Known rows, with every step that occurs:
X L: [ 11 -25 -12  29  -2 -39  -1  14  10  28   7 -11 -12   4  -5  -8   1  -7
 -18   8  -3  54]
X L H: [ 11   9   4  19  25 -53  12  -3  30  15   5  -7 -13 -11  -7 -12   2  -2
 -18  27  11  56]
P J V H L: [  0  24 -36  32  47  25   9   7 -57 -21   3   5  -5   0   4   9  -2  26
 -17 -17  22   2]
V H P: [-14   5  11   3  -3 -11   7 -10  -9 -28  -3   3  20   0  25   4  -9   9
 -14  22   7 -26]
P J U: [ -8 -23  -8  -5   2   2  -8  -3  -2  11 -11  -9  -5 -17   0   9 -10   1
 -39  -6 -17  33]
J P H L X: [-19  -1 -50 -16  -8  47 -19  10 -30   8  13  -7  12  16 -27   5 -15  -6
  43 -25   2  -2]
L H P J: [  3   4  13 -28   9 -10  13 -23  19  -7 -10  -4  -4 -12  40  -1 -10  19
 -32   1   5  20]
X L J V H P: [ 29 -29   6  31 -33 -28  23 -12 -36   8  -4   4 -18 -15  22   3  12  16
 -18  16  25 -28]
V H: [-22  21   0  35  16  -9   5  12   2  -9   8   2  16   8  -9  -3  -3   2
 -13  23   6   6]
X L J P H V: [ 16 -11  -7 -14 -22  -5   5  -9  60  40  16 -10 -10  33 -10 -20 -12   6
  71   1  -4  -2]
V H L J P: [  2  25  17   5   0  27  11  22  25  -3   7   7  17  42  -1  -5 -13   2
  52  10   6 -13]
V H L J U: [ -9  19  15   9   0   6   2  -3  -5 -13  -5  12  12   1 -25   9  -2  -6
  14  32  -2 -33]
H L J: [  8   7  -3   5 -11   6  -3  19  -9  14   6   7   2  21 -16 -10   3 -18
  19   8 -16  -1]
L J V H: [  4   5  -3  56  -9   0  16  15 -36  13   5   9  -7  -2 -17  -4  11   1
 -11  15  14 -20]
U H: [ -5   3  14   6   1  -6  -8  16  31   9   6  -1   1   5  -7  -7  19 -11
 -11 -17  -9  18]
J U: [-11 -17  -3   2  -2 -21 -11  -1 -12   5  -7  -4   2 -25 -18   0  -8 -25
 -28  11 -19  16]
J U H L: [ -6   9  11 -25  19   1 -18  -7   8 -24  -6   5   1 -19 -20   8  12 -19
   6 -12  -8  -7]
H L: [ -3  16 -19   8  23  -1  -7  15 -19  -7   6   1   6  10 -11 -10  -7 -19
   5   0 -11  12]
X L J P: [ 31 -35  13  11 -35 -13   8  24  46  52   6 -11 -15  27   9 -13   0  -8
  19  -3  -6  44]
U H V: [ -9  16  12  -3  16  -6  -7  11  48  13  10   4   1  16  -1 -23  12 -10
  26  -8   0 -11]
P J V H: [ -4   5 -26  45  27  12  12   8 -41  -2   2  -1  -8  -7   7   8   0  25
 -37 -17  18  19]
U H L J: [ 11  12  20  -5 -17  14  -6  18  33  10   5  10  -3  18 -13  -7  25 -10
  28 -12  -9 -17]
V H L J: [ -4  29   8  25   1  10   8  16  -1  -7   8  12  15  24 -13  -3   1   3
  25  26   4 -24]

Rows:
[  7  -6   7 -10 -14   1  -7   2 -12   5  -8   6  -1  -5 -24   1  -2 -25
  11  16 -22 -17]
H L J U
[-16 -14  17 -18  -4   4   4 -29  -5 -29 -20  -2  11 -21  35  23 -15  28
 -39   9   2 -17]
V H P J U
[ -4  11  14 -18   8 -31  11 -21   6 -15  -8   1   4 -19  22 -11  -7  -8
 -16  22   3   3]
L H P
[ -2  -2  -9  22   7 -10  12 -14 -60 -32  -5   5   3 -22  21   3  -2   6
 -26   6  23 -33]
J V H P
[-10   3 -56  42  16  49   0  29 -85   8   2   7  -6  -6   0  16   5  26
 -19 -17  37  -9]
P J V H L X
[ -4  -6  -4  -9 -34  20  -2  -5  32  25  12  -9   5  21 -21  -6 -12  -4
  40 -12 -21   8]
L J P H
[-12  -1   9  -4   0  12   9  -9   1 -22  -7  -2  12   5  45  12 -11  37
 -30   0   9  -5]
V H P J
[ -5  16 -21  -8 -13  15  -9  -9 -11   3  13   2   6  10 -39  -2  -2  -5
  36   0 -19 -17]
P H L J
[ -1 -14  28 -28 -17  -7  -7  -8  18 -13  -5   1   4  -5  25   0  15  -4
 -11 -16  -5 -15]
U H P
[  4 -19  20 -32 -13  11  -4 -10  25  -3  -9  -4  -3  -1  47   7  12  22
 -25 -36  -3   2]
U H P J
[ -9  -9  20 -11  -1 -11 -14  -5  23  -1  -7  -2  -2 -24 -16   5  15 -20
 -19  -7 -12   5]
J U H
[ -2  19   4  -7  23   7 -13  14  16 -11   7   5   3  12 -14  -3  16 -12
  14 -21  -1   5]
U H L
[ 16   7  32 -24 -14  33  -5  21  51  11   6   4   0  40   0  -9  11 -13
  54 -31  -7  -3]
U H L J P
[-15 -11  -6 -15 -12  22 -26  16 -19   8  -9   7   0 -20 -22  12  20 -20
  -2 -11   6 -17]
J U H L X
[ 17  -6  14 -12   7 -55  16 -24  26  -4  -7  -6 -10 -19  21  -7  -2   3
 -19  26  14  24]
X L H P
[ 35 -23 -12  -1  16 -33  23 -28 -20   8 -13  -8 -36 -34  41   3   1  26
 -45  -8  25  30]
X L H P J V
[ -5   2 -13 -25 -16   9 -14 -30 -19 -11  -1   2   2 -15 -46  12  -6 -13
  26   9 -25 -33]
P H L J U
[ -6  20 -29 -28  25  24 -10  -8  -3 -20  14  -9  14  21 -20   0 -22  -5
  51 -24 -11   6]
J P H L
[  2 -39   6 -36 -14  -2  -5 -25 -11  -7 -23  -8  -2 -25  36  15 -14   7
 -41  -9 -16   0]
H P J U
